Known rows, with every step that occurs
t/y/j: [-.09 -.06 .02 -.02 -.03 -.09 -.05 -.08 .09 .02 -.01 .09 -.23 .12 -.11 -.11 -.01 .01 -.07 -.01 -.09 -.02 .01 .03 .02 .00 .05 -.05 .26 .00]
e/t/u/j: [.01 .07 .03 -.02 -.07 .04 .03 -.05 .14 -.03 .06 .07 .25 .09 -.01 .04 .06 .05 .22 -.01 .07 .04 .02 -.05 -.05 -.02 .01 -.09 -.15 -.02]
t/x/j/e: [.05 -.03 .00 .02 -.01 .04 -.06 .18 -.14 .00 -.12 -.15 .09 .09 .14 .05 -.04 -.02 -.06 -.10 -.06 .08 -.28 -.18 .00 .03 .04 -.09 .05 .03]
x/j: [.06 -.04 .06 -.04 -.15 -.05 -.03 .04 .01 .05 -.04 .09 .00 .04 .01 .01 -.02 .03 -.05 -.08 .02 .01 -.21 .08 .02 -.02 -.02 -.13 .24 -.10]
c/t/e/j: [-.09 .07 .03 -.07 .06 .07 .00 -.09 -.16 -.02 .05 -.02 -.19 -.12 -.07 .12 -.06 -.08 -.11 .05 .04 -.02 .05 .00 .09 -.01 -.13 .37 -.07 -.03]
u/t: [.04 -.03 .00 .01 .06 .07 -.01 -.10 .05 -.10 .05 .02 .06 .07 .03 .01 .02 .06 .03 -.03 .09 -.08 .01 -.04 -.01 -.01 -.17 -.06 .07 -.04]
c/t/x/j: [.00 -.05 .05 -.01 .01 -.04 -.23 .03 -.15 .02 -.01 -.07 -.01 .02 .02 .10 -.07 -.07 -.11 -.06 .03 .00 -.13 .01 .05 .00 -.05 .06 .05 .10]
e/j/u: [-.06 -.03 -.01 .12 -.11 .05 .11 .03 .12 .04 -.06 .09 -.04 -.14 .00 .04 -.04 .03 -.09 -.01 -.11 .05 -.21 -.02 .02 .01 .07 -.01 .00 -.10]
x/t: [.11 .05 -.05 .06 .14 -.04 -.05 -.02 .07 .08 .01 .01 .03 .04 .06 .02 .06 .07 .08 .00 -.02 -.03 .07 .04 .05 -.01 -.04 -.09 .08 -.06]
x/j/e/t/p: [.08 .02 -.06 -.03 -.12 -.03 .05 .19 -.02 .01 -.06 -.04 .04 .07 -.03 .02 -.06 .01 -.01 .02 .10 .12 -.02 -.03 -.05 .00 .12 .00 -.03 -.07]
j/y/t/c: [-.03 -.02 -.01 -.08 .12 -.30 .03 .03 -.03 .01 -.01 -.06 -.07 -.12 -.11 -.18 .02 -.06 .00 .17 .02 .06 .21 .25 -.09 -.03 .17 .15 -.31 .09]
y/t/u/j: [-.03 -.04 .12 .06 -.05 .07 .15 -.08 -.13 -.06 .07 .02 .18 -.10 .00 -.11 .10 .04 .15 .08 .11 -.05 .01 .08 -.08 -.02 .04 -.10 -.19 .01]
e/t/y: [.02 .07 -.08 -.01 .07 -.10 -.07 -.06 .11 .03 .03 .01 .07 .11 -.14 -.02 .01 .02 .04 .00 .06 .07 .24 -.05 -.02 -.04 .03 .07 -.03 -.02]
j/x/t: [.08 .07 -.04 .00 .04 .00 .03 .07 .01 .03 -.01 -.04 .12 .06 .19 .09 .03 -.03 -.07 -.06 -.07 .01 .13 -.07 .07 .03 -.04 -.26 .00 .04]
t/e/j/y: [-.07 .09 -.01 -.12 .03 .01 .13 .00 .01 -.05 -.03 -.01 -.21 -.10 .00 .03 -.02 -.04 -.06 -.01 -.10 .05 -.01 -.05 .04 .00 -.04 .28 .19 -.07]
y/t/x: [.01 -.05 .02 .10 .08 -.10 -.03 .02 -.20 .03 -.02 -.17 .14 -.14 .00 -.14 .02 -.05 .07 .10 .08 -.04 .03 -.02 -.03 .00 .06 -.10 -.32 .13]
c/t/y: [-.04 .03 .01 -.03 .19 -.04 -.14 -.16 -.11 -.01 .06 .02 -.17 .06 -.15 .07 -.02 -.03 -.13 .00 .01 .00 .11 .08 .03 -.03 -.11 .29 .00 .01]
c/t: [.00 .03 .04 -.05 .14 -.08 -.13 -.14 -.09 .00 .06 .00 -.12 -.01 -.10 .11 -.02 -.06 -.05 .06 .04 -.04 .05 .07 .05 -.01 -.15 .19 -.28 .00]
t/e/j: [-.06 .10 .02 -.05 .00 .10 .14 -.03 -.07 .00 -.02 -.01 -.13 -.13 .00 .04 -.02 -.02 -.02 .02 -.04 .00 -.07 -.09 .07 .00 -.08 .24 -.02 -.10]
u/t/x/j/p: [.05 -.11 -.04 .02 -.16 .19 -.13 .06 .01 -.07 -.02 -.03 .14 .09 .09 .01 -.01 .03 .03 -.18 .07 -.10 -.14 -.17 -.04 .00 -.08 -.20 .47 .07]
e/t/c: [.00 .07 -.05 -.05 .01 -.21 -.06 .03 .07 .13 .00 -.05 .17 -.03 -.15 -.07 -.03 -.02 .14 .18 .12 .08 .16 .11 -.01 -.04 .14 .15 -.64 .03]
e/j/y: [-.04 .06 -.06 -.04 .01 -.12 .05 .02 .21 .03 -.06 .09 -.17 -.08 -.02 .03 .01 -.02 -.09 -.05 -.09 .09 -.12 .06 -.03 -.03 .10 .11 .42 -.04]
c/t/x: [-.01 .01 .03 .00 .16 -.05 -.23 -.06 -.15 .01 .01 -.12 -.03 .00 -.01 .09 -.05 -.09 -.04 .01 -.01 -.02 -.08 -.04 .05 .01 -.10 .16 -.27 .13]
c/t/y/j/p: [-.09 -.05 -.01 -.07 -.04 -.01 -.17 -.14 .01 -.01 .06 .08 -.30 .06 -.21 .01 -.03 -.08 -.10 -.01 -.02 -.11 .18 .05 .01 -.01 -.04 .13 .24 .07]
t/u/j/x: [-.03 .04 .15 -.05 -.09 .18 .12 -.05 .00 -.08 .03 .07 .19 .09 .16 .09 .07 .02 .08 -.09 -.10 .00 -.22 -.07 -.02 .03 -.06 -.17 -.10 .01]
y/j: [-.05 -.09 .06 -.03 -.13 -.15 -.03 -.04 .15 .03 -.01 .08 -.18 .04 -.04 -.09 -.02 -.02 .02 .07 -.06 -.08 -.06 .05 .04 .02 .03 -.22 -.03 .00]
j/p: [.08 .04 -.06 -.09 -.09 .04 -.06 -.13 .10 .04 -.01 .07 -.06 -.03 -.16 .02 .04 -.06 .16 -.03 -.08 -.16 .01 -.13 -.05 .00 -.11 .01 -.14 -.01]
u/j/x/t/c: [.04 .04 -.06 -.03 -.06 .04 .07 .09 .08 .04 .02 -.03 .17 -.01 .16 .02 .01 .00 -.15 -.06 .02 .00 .02 .04 .02 .01 -.01 -.17 .31 .03]

Rows
[.04 .01 -.04 -.13 .04 -.09 .02 -.05 .23 -.08 .03 .05 -.07 .04 .02 .01 .03 .00 -.11 -.10 -.05 -.01 -.06 .05 -.06 -.02 -.10 -.02 .53 -.04] -> u/j/y
[-.02 -.03 .01 -.01 .04 .01 -.02 -.04 -.02 .00 .03 -.02 .09 .00 -.03 -.07 -.02 .05 .05 .08 .12 -.02 -.01 .10 -.02 -.01 -.02 .12 -.30 .02] -> u/t/c
[.05 .04 -.04 .04 .14 -.10 -.06 .04 .02 .17 -.01 -.03 .06 -.03 .00 -.07 .02 .05 .10 .12 .01 .03 .06 .19 .04 -.02 .10 .08 -.26 .00] -> x/t/c
[.04 .08 .05 .02 .02 .09 .07 .05 -.03 .00 -.01 .01 .17 .11 .22 .11 .07 .00 .06 -.05 -.12 .03 .05 -.07 .05 .04 .00 -.26 -.17 .06] -> j/x/t/u
[-.08 -.06 -.04 .13 -.14 .13 .11 .06 .12 .00 -.03 .07 -.02 -.14 .00 -.02 -.08 .05 -.04 .01 -.01 .02 -.21 .00 -.02 .02 .10 .03 .07 -.04] -> e/j/u/t/p
[.05 .08 -.06 .02 .08 .03 .02 .05 -.01 .03 -.01 -.03 .06 .11 .14 .07 .04 -.01 -.14 -.11 -.09 .04 .17 -.06 .06 .02 -.02 -.18 .24 .04] -> j/x/t/y
[-.07 .03 -.07 .01 -.01 -.17 .10 .07 .09 .06 -.05 .03 -.15 -.21 -.09 -.12 -.02 -.05 -.02 .08 .03 .08 -.01 .17 -.09 -.03 .24 .14 .27 .04] -> e/j/y/t/p
[.00 -.13 .03 .10 -.03 .13 .05 -.04 .06 -.14 .03 .03 .06 .03 .06 .02 -.03 .08 -.03 -.01 -.05 -.05 -.02 -.08 .01 .04 -.12 -.13 -.25 -.05] -> j/u/t
[-.05 -.11 -.05 -.02 -.12 .13 -.05 -.09 .14 -.10 .05 .10 -.13 .14 -.08 -.09 .01 .05 -.01 -.10 .03 -.14 .13 -.08 -.05 .00 -.05 -.12 .57 .01] -> u/t/y/j/p
[-.03 .09 -.01 .07 -.09 .12 .13 .11 .06 .07 -.04 .07 .10 -.04 .18 .11 .04 .01 -.03 -.09 -.08 .08 -.11 -.04 .04 .00 .12 -.15 .27 .01] -> e/j/x/t/u
[.01 -.05 .00 -.03 -.08 .02 -.25 .02 -.11 .02 -.01 -.04 -.03 .01 -.04 .10 -.06 -.10 -.05 -.09 .02 -.07 -.10 -.05 .01 .00 -.05 .05 .14 .12] -> c/t/x/j/p
[.05 -.05 .02 -.12 -.10 -.16 -.04 .08 .12 -.02 -.05 .10 -.11 .08 .02 .01 -.02 .01 -.10 -.12 -.05 .07 -.11 .13 -.02 -.02 .03 -.09 .46 -.05] -> x/j/y
[-.09 .01 -.06 -.01 -.01 -.18 .10 .08 .06 .08 -.05 .02 -.10 -.22 -.08 -.12 .00 -.04 -.08 .09 .04 .11 .02 .22 -.08 -.05 .26 .16 .18 .04] -> e/j/y/t/c
[.00 -.03 -.06 .07 .05 -.04 -.07 .00 .14 .08 .02 .06 -.14 .13 .01 -.09 .03 .08 -.02 -.04 -.06 -.02 .14 .06 .05 -.01 .07 -.15 .52 -.01] -> x/t/y/j
[.08 .03 .00 .03 -.03 .22 .02 -.04 .12 .02 .06 .11 .13 .07 .08 .04 .12 .09 .23 -.10 -.06 -.09 -.03 -.04 -.03 .00 -.03 -.15 .32 -.03] -> x/t/u/j/p
[-.07 -.04 -.02 -.02 .05 -.02 .03 -.02 .03 -.04 -.03 .01 -.24 .16 -.08 -.06 .00 .01 -.12 .00 -.11 .03 .05 -.06 .00 .03 .06 .01 .18 -.03] -> t/y/j/e
[-.03 -.02 .15 .07 .02 .01 .11 -.09 -.20 -.03 .04 .00 .14 -.09 -.04 -.12 .09 .01 .22 .14 .07 -.03 .04 .09 -.06 -.01 .07 -.06 -.54 .03] -> y/t/u
[-.03 .01 -.05 -.04 -.11 .28 .11 -.05 .01 -.11 .04 .02 -.05 -.06 .01 .04 .00 .02 .03 -.08 .07 -.13 .07 -.18 -.01 .00 -.16 .10 .34 -.06] -> u/t/e/j/p
[.05 .03 .04 .06 .06 .16 .04 -.04 .08 .02 .06 .08 .15 .09 .14 .03 .11 .13 .18 -.07 -.04 -.02 -.08 .03 .00 -.01 -.03 -.14 .24 -.05] -> x/t/u/j
[.03 -.05 .01 -.04 -.03 -.11 -.16 .15 .02 .01 -.11 -.07 .01 .09 .12 .00 -.04 -.03 -.06 -.14 -.10 .08 -.25 -.04 .00 .01 .07 -.11 .34 .09] -> t/x/j/y
[.05 .06 -.07 .03 .05 -.13 -.15 .05 .07 .06 -.03 -.13 .22 .06 .00 .01 -.01 -.04 .13 .01 .05 .05 .06 -.15 .00 -.01 .04 -.07 -.29 .09] -> e/t/x
[.05 .11 -.01 -.01 .13 .08 .12 .04 -.05 -.09 -.01 -.08 .14 .14 .01 .11 .06 .02 .16 .08 -.01 .12 .10 -.20 -.05 .02 .03 .07 -.61 -.06] -> j/e/t/u
[-.01 .01 .06 -.01 .05 -.02 .15 -.06 -.26 -.05 .04 -.11 .00 -.19 -.06 -.13 .02 -.04 .06 .17 .11 -.08 .24 .01 .01 .00 -.07 .09 -.41 -.01] -> y/t/e
[-.08 -.04 .04 .08 -.07 .07 .23 .02 -.20 -.04 .01 -.07 -.01 -.28 -.03 -.11 -.02 -.02 -.04 .14 .07 -.04 .16 .00 .01 .01 .04 .06 -.23 -.03] -> y/t/e/j/u
[-.04 -.13 .04 .09 -.04 .07 .04 .02 .00 -.06 .01 .00 .08 -.03 .01 -.05 -.06 .06 -.02 .08 -.03 -.01 -.03 .04 .00 .04 -.01 .01 -.52 -.01] -> j/u/t/c
[.10 .01 -.05 -.03 -.10 .00 .06 .16 -.01 -.03 -.05 -.02 .08 .11 .02 .08 -.02 .03 -.07 -.05 .09 .11 .02 -.08 -.03 -.01 .04 -.10 .10 -.12] -> x/j/e/t
[-.03 .06 .07 -.11 .14 .02 -.05 -.14 -.21 -.07 .07 -.06 -.17 -.04 -.07 .11 -.04 -.09 -.04 .08 .02 -.06 .13 -.01 .09 .01 -.23 .34 -.37 -.01] -> c/t/e
[.08 -.02 .00 -.04 -.07 .03 .08 .12 -.08 -.03 -.07 -.01 -.01 .09 .05 .08 -.02 .03 -.11 -.06 .01 .07 -.15 -.05 -.01 .01 .00 -.06 .12 -.14] -> x/j/e
[-.03 -.13 .01 .11 .00 .15 .04 -.05 .03 -.15 .04 .04 .00 .08 .01 -.01 -.03 .09 -.10 -.06 -.07 -.01 .03 -.08 .00 .03 -.10 -.05 -.02 -.05] -> j/u/t/y
[-.01 -.16 .05 .14 -.13 -.04 -.01 .14 -.20 .01 -.05 -.12 .17 -.14 .06 -.14 -.03 -.01 -.04 .03 .07 -.01 -.03 .00 -.03 .02 .13 -.24 -.11 .09] -> y/t/x/j/u
[-.01 .05 .02 -.05 .12 -.11 -.15 -.10 -.11 .06 .04 -.03 -.16 -.07 -.17 .03 -.09 -.09 .05 .17 .05 -.02 -.02 .15 .02 .00 -.04 .33 -.50 .08] -> c/t/p
[.09 .07 -.07 .06 .13 -.07 -.06 .01 .06 .14 .00 -.01 -.03 -.03 -.01 -.07 -.01 .04 .17 .10 .01 -.01 .01 .12 .02 .00 .07 .05 -.12 .02] -> x/t/p
